Each row was made from one walk, in order. Every step used is in the known rows, and no mark comes twice. Write each row's walk.
In the rows, zero is written as 128.
Known rows:
s-a-d-j-f-l: [171 112  98 137 136 101 146 126 178 132  30  81 125 113 127  87 155 111
  36 125 144 150 159  97 131 104  89 178 154  85 121 124  58 179 135  93
 145 110 168 175 112 119 141 100 189 125 125 184 122 166 100 166]
a-d-j-f-t-s: [183 106 115  81 163  83 154 116 163 124  36  33 131 109 161  99 193 132
  64 144 142 157 148 129 160 135  60 160 216 119  87 138  47 170 124  95
 113 110 158 175  91  84 151  98 184  98 107 197 145 136 118 161]
t-s-l-d-j: [113 122 102 178 108 101 123 102 119  98  87 106 109 135 182 139 185 145
  79 137 131 107 141 107 118 142 149 187 184 148 120 113  99 106 129  98
 101 125 164 183 103  87 113 144 189 128 134 178  80 151 121 138]
f-a: [157 118 130 115 126 118 130 137 136 117  84 111 116 126 137 104 102 108
  81 107 127 168 157 145 186 131 130 137 139 133 152 114  88 140 100 126
 146 129 114 131 127 140 150 137 150 131 145 166 137 128 105 140]
f-l-d-a-s-t: [140 104 103 155 102 162 129  83 128  82  74 129  96 114 169  95 158 122
 126 124  95 114 134 103 155 106 138 140 178 147 116 103  97 112 120 117
 111  97 184 151  94 121 136 160 188 114 147 162  93 166  96 144]
d-l-f-a: [161 152  80 135 110 128  99 123 125 115  72 123 110 144 143  67 142 104
  89 118 121 168 151 132 205 121 113 139 126 165 140 109 126 121 115  96
 136 115 133 147 138 135 146 130 165 140 139 172 113 161 101 155]
l-d-a-s: [128 125 125 123 104 147 137 111 106  94  65 135  97 145 155 130 177 154
 158 111  81 132 158 109 173 119 123 112 158 149 115 107  92 126 115 109
  82  85 162 188 100 103 118 157 165 104 187 151 110 145 107 126]
h-l-f-t-s: [171 121  90 118 153  85 127  89 147 129  70  68 136 134 169  74 177 117
  69 129 153 124 157 136 185 149 132  98 162 141 132  97 134 142 123 120
 124 125 132 117 119 114 157 165 195  92 116 182 115 146 149 175]
s-t-d-j: [121  96 137 162 132 108 138 107 121 152  94  88 127  99 139 114 142 118
  72 126 115 134 146 141 111 135 103 179 184 147 124 146  82 129 155  96
 129 121 169 174  96 119 123 123 194 126 115 167 113 163  85 142]
h-l-d: [135 128 133 149 119 116 145 123 118 119  80 153 107 142 146  95 139 120
 115 112 139 104 174 144 159 139 156 108 111 138 149 103 150 127 131 144
 100 136 146 150 146 114 128 154 156 117 156 162  99 152 105 148]
a-f-l-d: [137 132  96 115 123 111 148 115 117 112 121 139  97 143 148  82 156 143
 109 117 102 112 132 100 180 141 130 117 121 125  91  99  97 150 117 128
 139 106 142 134 126 145 141 138 144 129 117 135  86 117 117 160]
f-a-d-j-s: [153 110 110  93 138 117 125 136 154 126  59 120 109  97 135 107 129 123
  59 143 141 204 159 132 169 102  55 158 183 134 122 119  76 152 119 110
  96 104 166 193 133  98 114 124 157 109 157 159 140 160  95 144]
a-f-t-d-l: [154 123 106  95 148 109 153 107 104 130  96  37 152 130 140  88 175 149
  76 135  69 153 127 101 183 124  78 125 161 138 107 146  80 164 140 121
 135  97 138 157  78 147 104 123 180 134 124 198 114 146  99 145]
a-d: [129 135 138 116 149 100 168 131 136 142  79 111 143 143 119 120 137 136
 137 116 100 138 145 132 170 142 110 142 112 110 120 112 117 149 126 129
  94 104 119 163 120 129 130 126 155 117 140 141 108 133  67 119]
j-f: [160 130 124  90 141 122 144 143 133 143  54 143 120 126 126  76 144 130
 106 103 125 138 160 146 149 126 106 132 112 107 142 161  87 155  95 113
 134 123 135 151 138  97 153  97 161 118 119 139 116 111 133 153]
j-f-l-d-a: [158 117  94 128 119 141 134 129 139 102  38 166  74 126 159  54 151 122
  82 131 127 130 154 115 165 119 134 131 136 139 121 122  71 146  89 112
 136 120 166 152 122  87 164 131 173 125 155 177 119 133 143 169]
j-s-l: [141 138  86 115 122 139 126 120 130 131  74 169 139 120 138  83 132 146
  76 126 113 160 118 122 125 108 142 156 116 109 162 151 117 120 100 136
  98 124 141 168 133 102 114 141 179 134 139 125  80 142 144 131]
s-j-f-t: [202 118  98  65 116 124 152 118 142 116  63  99 139 118 148  48 137 142
  70  99 128 128 140 159 144  92 151 136 161  76 128 155  53 161 105 104
 152 129 155 128 140 112 179 114 156 139  81 175 109 133 150 152]
d-a: [132 115 139 131 120 125 135 132 132 126  61 116 109 146 132 126 131 135
 103 112  81 144 153 134 153 128 141 140 120 139 154 124  91 149 100  96
 128 114 140 185 123 112 115 149 177 111 176 171 115 134 123 141]
t-d-a-s-j-f: [147 126  95 111 150 128 163 107 114 121  53  77 130 109 125  90 195 164
  78 112  88 131 170 111 118  77  80 133 190 100 135 175  60 170 117  80
  77  79 179 173  87  84 116 119 215 103 173 140 128 148 132 118]
s-t: [145 120 149 144 119 126 143 117 136 130  81 125 133 125 135 102 125 114
 127 100 100 125 133 148 128 117 149 163 116 120 142 140 105 116 122 127
 131 135 136 152 117 130 138 124 169 132  96 148  90 145  88 143]
f-t: [170 115 130  87 129 117 145 122 129 120  85 102 136 139 152 102 122 126
  91 119 111 144 135 155 181 143 147 124 146 126 125 118  81 150 105 128
 149 133 120 129 126 141 163 145 146 133 109 176 121 129 130 152]
s-l-d: [130 139 108 153  98 128 133 109 113 110  88 165 124 141 165 103 153 145
 122 106 114 114 129 126 135 141 176 165 119 123 129 107 119  93 121 130
 107 126 138 152 122 120 130 145 160 148 132 140  62 143 120 136]
d-l-f-a-s: [163 151  79 108 123 136 107 107 115  99  81 106 119 144 150  78 169 134
 116 111 108 161 160 106 208 107  77 119 157 163 127 112 132 129 128  90
 114  94 137 152 126 134 130 135 184 135 151 154 121 162  96 140]
h-l-f-a: [168 135 100 134 140 105 116 114 138 140  68 125 110 130 147  59 135  96
  74  96 153 157 188 150 203 128 129 109 122 134 163  80 152 139 115 114
 141 133 129 126 157 129 145 155 179 123 144 146 111 160 129 182]
j-f-t-d-a: [177 101 117  82 160 130 146 119 133 143  35  77 121 108 152  68 159 125
  53 128 100 171 151 137 164 122  96 132 195 131 127 147  35 168  89 113
 142 104 153 144  71  84 148 133 193 122 150 204 155 138 152 162]
l-f-t-d-a: [155 121 106 110 140 109 129  93 116 143  71  89 125 132 162  76 175 129
  81 124  93 155 135 135 196 147 117 120 184 164 102  98  71 140 104 102
 126  95 143 151  78 108 157 172 183 111 151 185 130 141 149 157]

Which walk is each row?
[162  94  88 121 165 128 152  91 129 144  72  77 125  81 148  55 173 123
  54 143 136 122 148 106 124 113  55 156 218 121 111 160  70 159 148  89
 133 105 193 145  85 102 133 103 219 120 111 148 134 172 112 161] : a-s-t-d-j-f-l
[159 155  56 138 119  84 148  86 141  93  69  41 144 155 156  78 203 154
  89 146 134 121 128 105 173 105 119 158 177 128  90 119 109 128 149  91
  84  92 158 162 101 124 152 140 201 112 107 194  96 166  89 119] : a-d-l-f-t-s-j
[162 145  99 112 118 112 111 122 132 132  82 139 104 134 155  71 138 112
 103  95 132 161 151 150 203 135 121 122 138 148 133  87 106 132  97 103
 140 118 119 129 133 128 169 150 154 133 127 144 114 125 124 164] : l-f-a
[178 128  80 116 125 125 133  93 136  99  48 101 129 107 202  66 196 137
  79 133 146 128 117 123 147 122 142 159 186 107 105 128  63 115  99 138
 112 126 143 125  85  81 165 128 175 137  90 183  84 130 156 162] : j-f-t-s-l-d
[128 149  72 160 127  95 126  90 123 127  88 109 148 144 160  98 193 143
  98 121 125 118 122 109 143 147 136 160 133 124 125 112 127 112 109 103
 103 111 122 142 108 112 135 141 202 122 113 127  80 131 139 146] : t-s-l-f
[173 104 104 109 167 151 136  98 136 133  59  84 130  59 148  63 167 105
  93 113 128 165 156 132 164  83  49 140 203 109 134 155  59 137 115 129
 111 102 153 122  63 103 146 102 192 131 116 143 134 155  94 150] : j-f-a-s-t-d
[120 103 134 136 148  86 145 122 106 151 105  91 121 133 129 129 146 136
  64 132 110 130 158 132 131 157  96 148 176 151 123 134  84 154 135  85
 127 113 152 180 107 107 113 140 177 108 163 167 135 145 110 136] : t-d-j
[125 108  79 170 107  93 122 103 138  92  91  51  96 120 172 147 194 132
  54 130 118 113 147  66 134 130 114 152 173 132  85 111  65 159 139  95
 136  98 175 178  87 130 125 141 185 116 123 196  96 151 104 166] : t-s-a-f-l-d-j
[179 112 106  90 119 142 116 128 119 100  51 130  83  98 179  82 172 137
  96 103 145 156 181 133 175 106  72 130 207 141  97 122  58 148 115  84
 111 108 177 166 125  87 147  99 149 129 136 153 129 142 125 162] : l-d-j-f-a-s
[125 128  72 161 114 102 139 101 142  95  87  66 108 124 159 130 196 121
  89 125 117 110 130  64 155 114 134 131 135 114  96 110  71 150 120 142
 129  93 146 145  77 139 149 150 174 127 124 178  88 134 100 153] : t-s-a-f-l-d
[187 108 105  75 154 102 146 125 151 124  51  67 124 112 156  82 166 124
  67 135 139 139 141 139 170 128 109 121 178 115 124 149  56 166  86 123
 138 124 123 122 102  89 185 115 175 110 105 190 135 114 151 161] : j-f-t-s
[130 130 117 162  97 124 123 112 109 104  86 146 106 144 178 114 153 149
  89 110 126 119 140 131 119 147 156 189 159 135 123 108 111 106 133  96
 111 129 160 186 130 113 111 134 163 145 124 164  72 158 127 146] : s-l-d-j
[160 126  97 103 116 124 139 102 116  89 100  77 127 121 143 107 129 140
  88 100 121 137 161 125 160  88 121 128 176  96 144 132  87 147 120  98
 116 102 145 132 125 149 140 135 165 133 140 141 117 153 108 119] : f-a-s-j
[168  97 110 112 162 106 127 128 125 146  60  85 101  86 148  72 144 109
  27 122 143 166 183 148 156 124  59 153 204 139 131 146  44 171 105  87
 150 120 157 156  99  90 137 105 175 128 155 175 160 146 132 167] : t-d-j-f-a
[148 123  94 143 113 112 130  82 130  86  85  90 133 127 194 110 181 141
  91 142 132 122 115 116 154 139 179 154 183 128 111  97  87 105 106 147
 113 131 129 129  80 109 161 159 174 137 103 194  83 144 136 141] : f-t-s-l-d
[142 122  71  95 106 116 118 117 127 114 106 159  79 119 152  74 160 156
  65 146 123 140 134  96 152 124  85 131 150 148  79 129  79 155 117 110
 113 108 188 186 141 108 124 134 151 111 135 139 101 132 138 162] : a-f-l-d-j-s
[166 128  92 115 116 128 108 105 164 138  53 139 107  72 154  54 153 107
  89 120 145 197 143 141 165  84  58 182 184 142 101 112  90 110 128  96
  94 102 186 183 131 107 134 122 176 121 100 136  98 171  88 170] : l-f-a-d-j-s-t
[139 115  91 152  91 113 133 110 129 100  90  93  97 130 161 121 172 131
  72 104 108 120 148  81 143 128 130 154 147 118  96 107  71 153 138  89
 154 103 181 183 115 146 119 129 158 136 119 182  86 159 103 171] : s-a-f-l-d-j
[163  86  93 107 125 111 121 110 145 135  59  77 133  90 149 114 145 123
  19 147 128 183 136 121 124 100 103 140 209 137 129 138  32 150 119 136
 126 112 179 182  73  99 134 159 182 119 139 204 143 171 136 149] : f-t-d-j-s-a
[164 132  87  97 130  89 131 100 135 125  86  81 125 141 168  92 183 132
 102 129 128 135 127 140 191 151 131 109 173 144  98  95  89 129 102 118
 124 117 126 123 107 113 187 156 174 107  97 169 116 118 147 160] : l-f-t-s
[154 123  95 127 135 103 139  86 138 104  83  52 159 134 177 116 156 133
  71 137 112 136 113 115 149 142 158 160 179 108 140 119  89 125 104 133
 137 131 122 132  83 121 143 143 192 133 104 192  97 147 153 147] : f-t-s-l
[162 125  66  93 139 137 125 105 129 126  66  52 147  97 137  92 174 138
  53 144  83 186 117  82 152  62  80 126 152 128 119 167  54 156 124 149
 110  82 162 179  57 121 107 135 190 128 130 208 111 164 105 138] : j-s-a-f-t-d-l
[138 110 102 139  98 109 126 125 125 102  97 147  90 146 159  97 133 130
  71 138 143 106 151 128 159 159 151 151 164 160  95  93  94 140 130  95
 142 129 165 157 141 118 152 147 147 125 141 174 115 156 117 160] : f-l-d-j
[175 136  87 112 152 116 122  96 123 123  73 110 135 125 147  69 163 119
 100  95 141 152 188 125 211 117  93  93 153 129 154  84 155 144 124 106
 115 113 141 126 137 130 126 152 179 113 151 127 126 166 122 164] : h-l-f-a-s
[175 155  86 125 108 118 134 100 151 120  37  73 153 150 149  83 183 121
 112 118 115 162 126 103 184 100 121 154 138 125 105  98 105 123 144 116
 116  95 145 172  96 148 147 141 181 143 106 205  90 179  66 148] : s-a-d-l-f-t
[157 120 126 106 113 125 123 142 123 124  55 166  88 123 160  82 169 136
 101 116 138 127 170 156 131 133 109 156 152 143 101 136  78 137 117  87
 118 129 178 185 144  76 149 103 144 125 121 161 111 122 129 166] : l-d-j-f
[139 138 114 164 118 121 154 131 147 111  41  73 147 151 121 130 159 115
 108 120  99 150 148  96 148  98 119 170 103 112 140 132 113 134 152 128
 104  99 142 205  94 146 103 124 191 133 145 194  95 181  36 119] : s-a-d-l
[180 139 102 111 152 135 143 141 158 117  25 101 120 116 133  59 152 105
  81 124 128 182 167 127 192  94  57 162 137 127 133 144  94 153 119 119
 111 105 137 166 118 114 126  80 178 137 149 188 128 157  70 137] : j-f-a-d-l
[137 131 142 144 128 111 161 124 150 131  53  94 156 131 125 145 152 117
 122  95 108 146 144 110 144 104 127 156 106  92 138 112  93 148 133 134
 107  97 128 176  91 140 129 132 169 129 137 161 103 154  58 128] : s-a-d
[156 107 116 100 145  93 143 110 137 110  85  58 132 133 156 124 146 124
  78 142 122 133 134 138 175 141 133 118 181 132 120 126  71 148 101 132
 128 126 118 128  97 111 165 153 167 108 118 196 134 124 133 139] : f-t-s
[150 113  99 114 153 132 150  64 104 110  76  45 165 119 173 111 179 160
  76 135  70 164 128  93 163 121 117 147 221 123 140 120  76 134 119 111
 108  86 148 157  46 117  99 166 223 131 168 178 116 178 154 125] : f-t-d-a-s-l
[169 117  81 113 164 118 132  89 111 128  65  66 134  79 168  77 183 146
  38 120 125 173 168 103 138 108  48 173 233 120 136 148  66 157 130  77
 122 105 160 160  79  99 100 102 211 143 149 150 130 173 145 152] : t-d-j-f-a-s-l
